Every row comes from one small tree of marks. The marks that hang from a mark follow it in brackets, in alphabetical order. Every link used is in the known rows. Which tree was each row made from?
(in the rows, 128 means zero)
Known rows:
tulages{logib{sanil{nuda{siso}}}}: [111  92 131  95  88 139 153 135 107 107 117 157 148 210 181 136 103  76
 119]
sanil{nuda{siso{logib} suta}}: [ 89  86 150  96 107 117 135 107 107 151 104 151 110 167 167 117 126  78
  89]
tulages{logib{sanil siso{nuda{suta}}}}: [111 108 157  76  84 136 166 125 116 105 123 147 140 193 149 155  87  83
 105]
tulages{logib{sanil{nuda}}}: [117  98 121  90  92 158 148 156 116 103 115 156 152 202 166 142  97  71
 116]
siso{nuda}: [112 108 159  95 112 165 130 123 121 125 124 166 168 130 113 147 137  72
 106]
tulages{logib{sanil}}: [123 106 137 105  82 158 146 138 114 100 113 136 147 201 160 149  95  73
 111]
guvagu{logib nuda{siso suta} samuz}: [105 115 132 183 102 101 172  76 112 159 114 142  96 137 140 136 133  80
 121]
logib{sanil siso{nuda}}: [129  98 170  80 104 104 154 126 116 118 155 155 157 194 117 160  92  76
 117]
tulages{logib{sanil{nuda{suta}} siso}}: [115  96 135  77  91 123 164 146 121 108 123 146 130 215 164 147  74  75
 111]
nuda{siso suta}: [104  99 170 131 101 116 137  90 103 148 118 129 123 152 151 134 125  73
  97]
sanil{logib}: [109 107 150 111 116 145 117 103 133 109 100 131 139 178 124 151 115  70
  97]
guvagu{nuda{suta}}: [103 118 139 115 121 119 139 128 119 130 122 170 112 111 131 152 132  73
 104]
guvagu{logib}: [142 105 148 128 104 162 142 120 120 121 102 126 137 176 125 149 100  81
 116]
suta{nuda{siso{logib}}}: [115 111 164  94 100 117 134 113 121 145 135 148 131 170 134 135 128 124
  99]
tulages{logib{sanil siso}}: [134 102 150  83  85 128 154 132 124  95 132 130 143 225 153 153  77  82
 115]
nuda{siso{logib{sanil}} suta}: [100  92 172 113  87  92 152  92  89 150 110 121  94 197 174 131 109  79
  86]
siso{logib nuda}: [104 106 161  72 107 166 128 113 118 129 104 159 137 153 124 134 140  82
  88]

Write each row's tree:
[139  97 130 149  97 103 174 121 123 142 137 124 131 229 116 140  72  65
 134] | guvagu{logib{sanil{nuda} siso} samuz}
[110  97 136 116 103 115 148 151 102 136 123 152 131 179 145 144  91  55
 108] | logib{sanil{nuda{suta}}}
[ 97  96 173 111  96 111 137  82 102 153 102 123 101 169 165 124 129  84
  80] | nuda{siso{logib} suta}
[133  87 149  82 111  87 149 150 121 120 156 153 148 217 133 150  76  67
 121] | logib{sanil{nuda} siso}
[121  90 150  92 108  81 156 144 115 132 143 148 130 205 141 148  74  65
 111] | logib{sanil{nuda{suta}} siso}
[ 95  99 147  90 125 101 132 113 139 121 108 148 121 190 132 145  93  73
  95] | sanil{logib{siso} nuda{suta}}
[ 80  92 148 112 119 112 131  95 119 134  93 152 123 175 159 134 119  74
  93] | sanil{logib nuda{siso suta}}
[130  99 131 158  94  98 179 115 118 152 128 118 119 216 124 140  70  65
 124] | guvagu{logib{sanil{nuda{suta}} siso} samuz}
[ 99  96 134 101  87 135 160 131 100 120 107 151 132 199 190 136 100  75
 108] | tulages{logib{sanil{nuda{siso suta}}}}
[ 98 111 170  84 117 123 137  91 136 117 109 144 133 171 117 157 108  80
  93] | sanil{logib{siso{nuda{suta}}}}
[117 103 175  88 101  96 164 123 109 130 144 150 139 180 126 159  91  73
 106] | logib{sanil siso{nuda{suta}}}
[ 92 110 165  86 101 158 136 106 110 142  94 150 117 137 131 135 136  81
  77] | siso{logib nuda{suta}}
[138  98 129 116 103 138 158 150 108 122 110 147 137 209 139 149  80  75
 126] | guvagu{logib{sanil{nuda}}}
[122 105 154  66  88 142 160 128 123  96 131 155 160 206 145 156  93  83
 115] | tulages{logib{sanil siso{nuda}}}
[116  84 146 105 107 100 146 134 100 132 141 162 148 201 158 137 105  66
 119] | logib{sanil{nuda{siso}}}
[107 115 131 183  94  78 188  85  97 156 122 138  91 166 149 144 113  76
 126] | guvagu{logib{sanil} nuda{siso suta} samuz}
[ 93  90 145 101 123 121 123 103 126 120 108 160 144 190 150 135 125  74
 105] | sanil{logib nuda{siso}}
[102  93 141  91  99 117 144 137 102 138 103 142 103 199 154 133 100  68
  90] | siso{logib{sanil{nuda{suta}}}}
[113  87 167 102  92  99 142  98  99 134 122 129 116 214 165 130 116  80
  99] | nuda{siso{logib{sanil}}}
[122 107 143 121 107  92 173 116  99 117 125 160 114 187 158 156 106  93
 132] | guvagu{logib{sanil} nuda{siso}}
